Every row comes from one small tree of marks. The marks that hang from a mark follow it in brackets, in the order of their numbers. Every link used is in the known rows. Which tree was each row made from?
(in the rows, 128 means zero)
Known rows:
q824{q741{q506 q606 q724{q952}}}: [125  93 156 139 113 111  96 136  87 137  88 137 134 115 102 124  99 134
 119  83 183  99  94 116 167 131 109 110  81]
q952{q434{q557{q912}} q724}: [168 127 112 143 139  75 123 121  79 150 142 151  30 130 116 164 159 162
 137 129 126 114 126 105 163 165 110  98 140]
q824{q741{q724}}: [119 106 161 165 121 113 106 111  79 145 134 116  88 165 121 117 127 145
 123 102 159 104 108 125 153 136 119 100  94]
q434{q557 q952}: [155 130 109 102 132 105 166 128 123 146 154 110  79 118 139 157 118 125
 137 130 151  97 126 108 116 138 112 119 143]
q912{q952}: [137 116 132 121 139 151 127 142  90 135 164 128  67 126 141 142 127 134
 112 120 164 111 130 114 137 140 134 112 133]
q557{q912{q952{q434}}}: [147 128 118 138 129 130 118 142  97 141 163 157  47 137 115 148 159 155
 130 120 160 120 126 112 142 151 126  92 136]
q741{q724{q952}}: [120  98 151 128  99 136 121 132  83 138 116 144  90 135 115 122 117 142
 123 103 171  91 109 114 160 134 124 114 114]
q506{q741}: [149 103 135 136 150 127 140 147 108 136 129 136  81 150 121 142 104 155
 118 138 146 110 113 113 148 134 127 109 121]
q506{q741{q606}}: [155 103 141 132 163 131 145 149 117 137  81 133 108 127 119 150  99 144
 118 138 157 113 108 115 141 147 123 103 122]
q506{q916}: [142  96 159 124 109 159 141 126 114 121 151 129  92 144 128 173 104 153
 128 119 155 113 124 120 138 120 125 117 126]
q557{q912{q952{q434 q724}}}: [155 129 127 150 123 101  98 140  65 153 157 163  19 124 124 147 168 156
 125 111 146 127 129 103 175 171 116  98 143]
q912{q557 q952{q434 q724}}: [157 119 125 147 135 128  98 121  32 160 119 143  37 135 131 161 143 114
 124 106 149 133 121  91 153 173 121 104 168]
q741{q506}: [152 110 128 108 137 132 117 142 125 117 159 125 107 124 122 137 104 157
 116 104 146 103 127 115 151 124 115 130  95]
q916{q506{q741}}: [147 105 135 129 148 132 149 156 101 118 129 147  89 155 121 130 132 167
 120 137 147  95 131  99 143 122 123 110 140]
q916{q506{q741{q724{q952} q824}}}: [133  88 160 138 106 128 144 149  84 128  78 170  98 132 112 102 124 156
 131 106 155  78 105 107 168 133 132 112 137]
q741{q606 q824}: [143 106 146 121 152 137 129 120 134 135  64 134 139  95 139 143 102 131
 125 102 146 105 118 133 134 154 129 107 108]
q434{q557{q912{q952{q724}}}}: [150 132 124 128 142  94 129 140  64 145 187 138   4 113 135 140 165 147
 126 136 144 114 135 102 175 159 130 112 136]
q741{q606 q724{q952{q912}}}: [119  90 143 131 122 128 129 139  84 136  67 148 122 125 102 149 132 144
 132 124 203 116 101 110 148 155 125  96 130]
q952{q912}: [129 101 124 126 151 124 127 134 104 127 144 130 103 153 120 159 136 161
 128 142 170 123 127 110 130 141 129  99 127]
q506{q741{q824} q916}: [159  85 171 138 120 145 151 135 117 129 114 147  90 138 126 164  83 156
 134 124 141 115  99 123 148 130 139 112 125]
q916{q506}: [133 111 129 115 138 143 139 138 106 112 141 137 101 142 132 131 144 160
 122 116 149  88 148 105 133 121 120 113 133]
q434{q952{q724}}: [147 130 133 122 116  83 119 134 100 151 144 126  69 110 145 143 120 131
 127 105 144 109 130 101 161 160  98 124 134]
q952{q434 q724}: [162 114 125 150 129 100 106 119  73 150 111 150  62 131 127 164 128 148
 120 103 133 117 126 104 156 166 103 105 141]
q506{q741{q606 q724 q824} q916}: [165  85 198 153 109 146 159 132 112 134  51 146 102 119 112 149  84 148
 138 116 155 117  79 134 160 151 131 118 127]
q912{q557 q952{q434}}: [148 117 120 135 138 160 118 121  63 150 124 137  62 149 122 163 137 115
 127 112 164 128 120 102 122 156 131  99 165]
q824{q741{q506{q916} q724{q952}}}: [126  77 180 142  71 130 105 132  77 128 150 140 105 143 100 148  90 151
 129  84 179 105  93 115 174 108 115 120  93]
q741{q506 q724 q824}: [158 105 158 125 113 125 119 128 118 120 120 132 108 112 121 104 100 152
 128  79 135  97 106 132 167 144 121 140  89]
q434{q952{q912{q557}}}: [126 119 120 108 137 119 133 130 102 142 136 112 106 154 119 159 139 125
 151 135 183 131 120  92 118 150 121 104 152]

Which tree is each row?
[163  90 191 152 110 153 160 143 100 131  79 140  86 140 106 156  92 155
 131 128 168 122  85 124 157 145 122 117 133] -> q506{q741{q606 q724} q916}
[147 121 104 104 143  90 167 135 110 140 158 114  84 133 128 177 138 138
 146 150 174 115 124 101 108 145 118 106 157] -> q434{q557 q952{q912}}
[124  91 107 127 134 133 113 124  62 145  91 156 109 166  94 186 139 133
 145 129 188 131 112  87 125 147 130  79 163] -> q724{q952{q434 q912{q557}}}
[179 121 108 143 139 101 134 122  43 159 139 144  13 114 139 177 141 128
 120 122 143 117 123  97 141 168 117 103 177] -> q912{q952{q434{q557} q724}}
[165 119 123 149 126 112 105 131  52 155 134 154  33 118 137 163 139 135
 113 105 151 123 125 102 156 170 115 105 160] -> q912{q952{q434 q724}}
[146  76 185 143  92 152 156 149  88 137  66 157  95 129  99 161  84 146
 128 124 183 112  81 115 165 135 123 113 135] -> q506{q741{q606 q724{q952}} q916}
[124 106 165 162 134 117 110 115  87 146  85 115 116 140 118 126 120 135
 122 100 168 107 103 127 146 145 115  98  95] -> q824{q741{q606 q724}}
[142 104 113 137 150 134 115 116  76 139 107 137 100 174 102 180 146 142
 145 133 170 139 116  98 115 155 126  85 160] -> q952{q434 q912{q557}}
[103  95 157 154 106 115  99 119  66 149 122 136  97 153 112 121 117 137
 121  96 174  94 103 113 161 126 123  94  97] -> q824{q741{q724{q952}}}
[162  91 164 110 104 149 132 129 135 108 144 138 119 110 126 159  82 157
 134  91 139 111 111 128 153 121 127 138 101] -> q741{q506{q916} q824}
[149  91 187 152 100 133 117 126  98 122 114 121 123 130 105 151  93 151
 130  88 173 117  93 129 158 127 107 123  92] -> q824{q741{q506{q916} q606 q724}}
[154 101 168 153 128 123 139 132 100 141  91 142  82 137 120 107 103 152
 130 113 136 102  92 127 164 154 134 116 113] -> q506{q741{q724 q824}}
[162 106 163 125 122 128 123 132 128 123  69 133 134  87 119 113  96 145
 128  78 148 103 100 137 160 156 117 137  88] -> q741{q506 q606 q724 q824}
[158 100 148 133 163 126 144 138 128 141  52 142 121 107 127 141  90 139
 123 124 144 110 101 125 143 155 134 104 112] -> q506{q741{q606 q824}}
[146  94  84 125 141 108 145 125  73 144 112 156  86 144 104 202 137 145
 140 146 178 114 113  95 112 145 126  79 170] -> q724{q952{q434{q557} q912}}
[143 141 112 104 129  91 157 138 136 140 177 118  63 122 123 141 145 146
 149 136 149 101 130 110 137 139 116 112 128] -> q434{q557{q912} q952}
[162  94 177 128  80 153 133 137 106 110 159 130  91 136 110 144  97 167
 131  95 157 111 105 126 165 123 113 144 109] -> q741{q506{q916} q724}
[133 121 129 121 131  86 115 129  72 151 133 122  77 143 128 159 151 125
 145 125 171 137 122  81 151 170 111 110 156] -> q434{q952{q724 q912{q557}}}
[168  91 188 126  92 149 138 129 128 115  81 138 128  91 113 142  82 150
 138  79 155 113  93 140 161 143 119 141 102] -> q741{q506{q916} q606 q724 q824}
[171 108 101 147 150  76 133 117  55 152 121 144  49 141 119 194 153 154
 135 142 151 130 121  94 134 171 112  92 171] -> q952{q434{q557} q724 q912}
[155 100 168 146 138 130 155 144 106 126  41 152 113 120 118 106 126 153
 133 112 148  91 105 121 154 152 125 114 135] -> q916{q506{q741{q606 q724 q824}}}
[135 128 144 132 129 104 102 150  75 142 181 147  23 118 134 126 161 154
 119 117 150 119 136 103 188 158 129 111 120] -> q557{q912{q952{q724}}}
[171 120  98 132 143 133 151 125  73 151 145 137  44 126 130 181 136 126
 126 129 154 111 121 110 109 150 127  99 172] -> q912{q952{q434{q557}}}
[143 121 124 125 127  70 121 140  89 148 144 130  74 124 135 156 142 147
 135 126 167 127 126  90 152 166 104 110 145] -> q434{q952{q724 q912}}
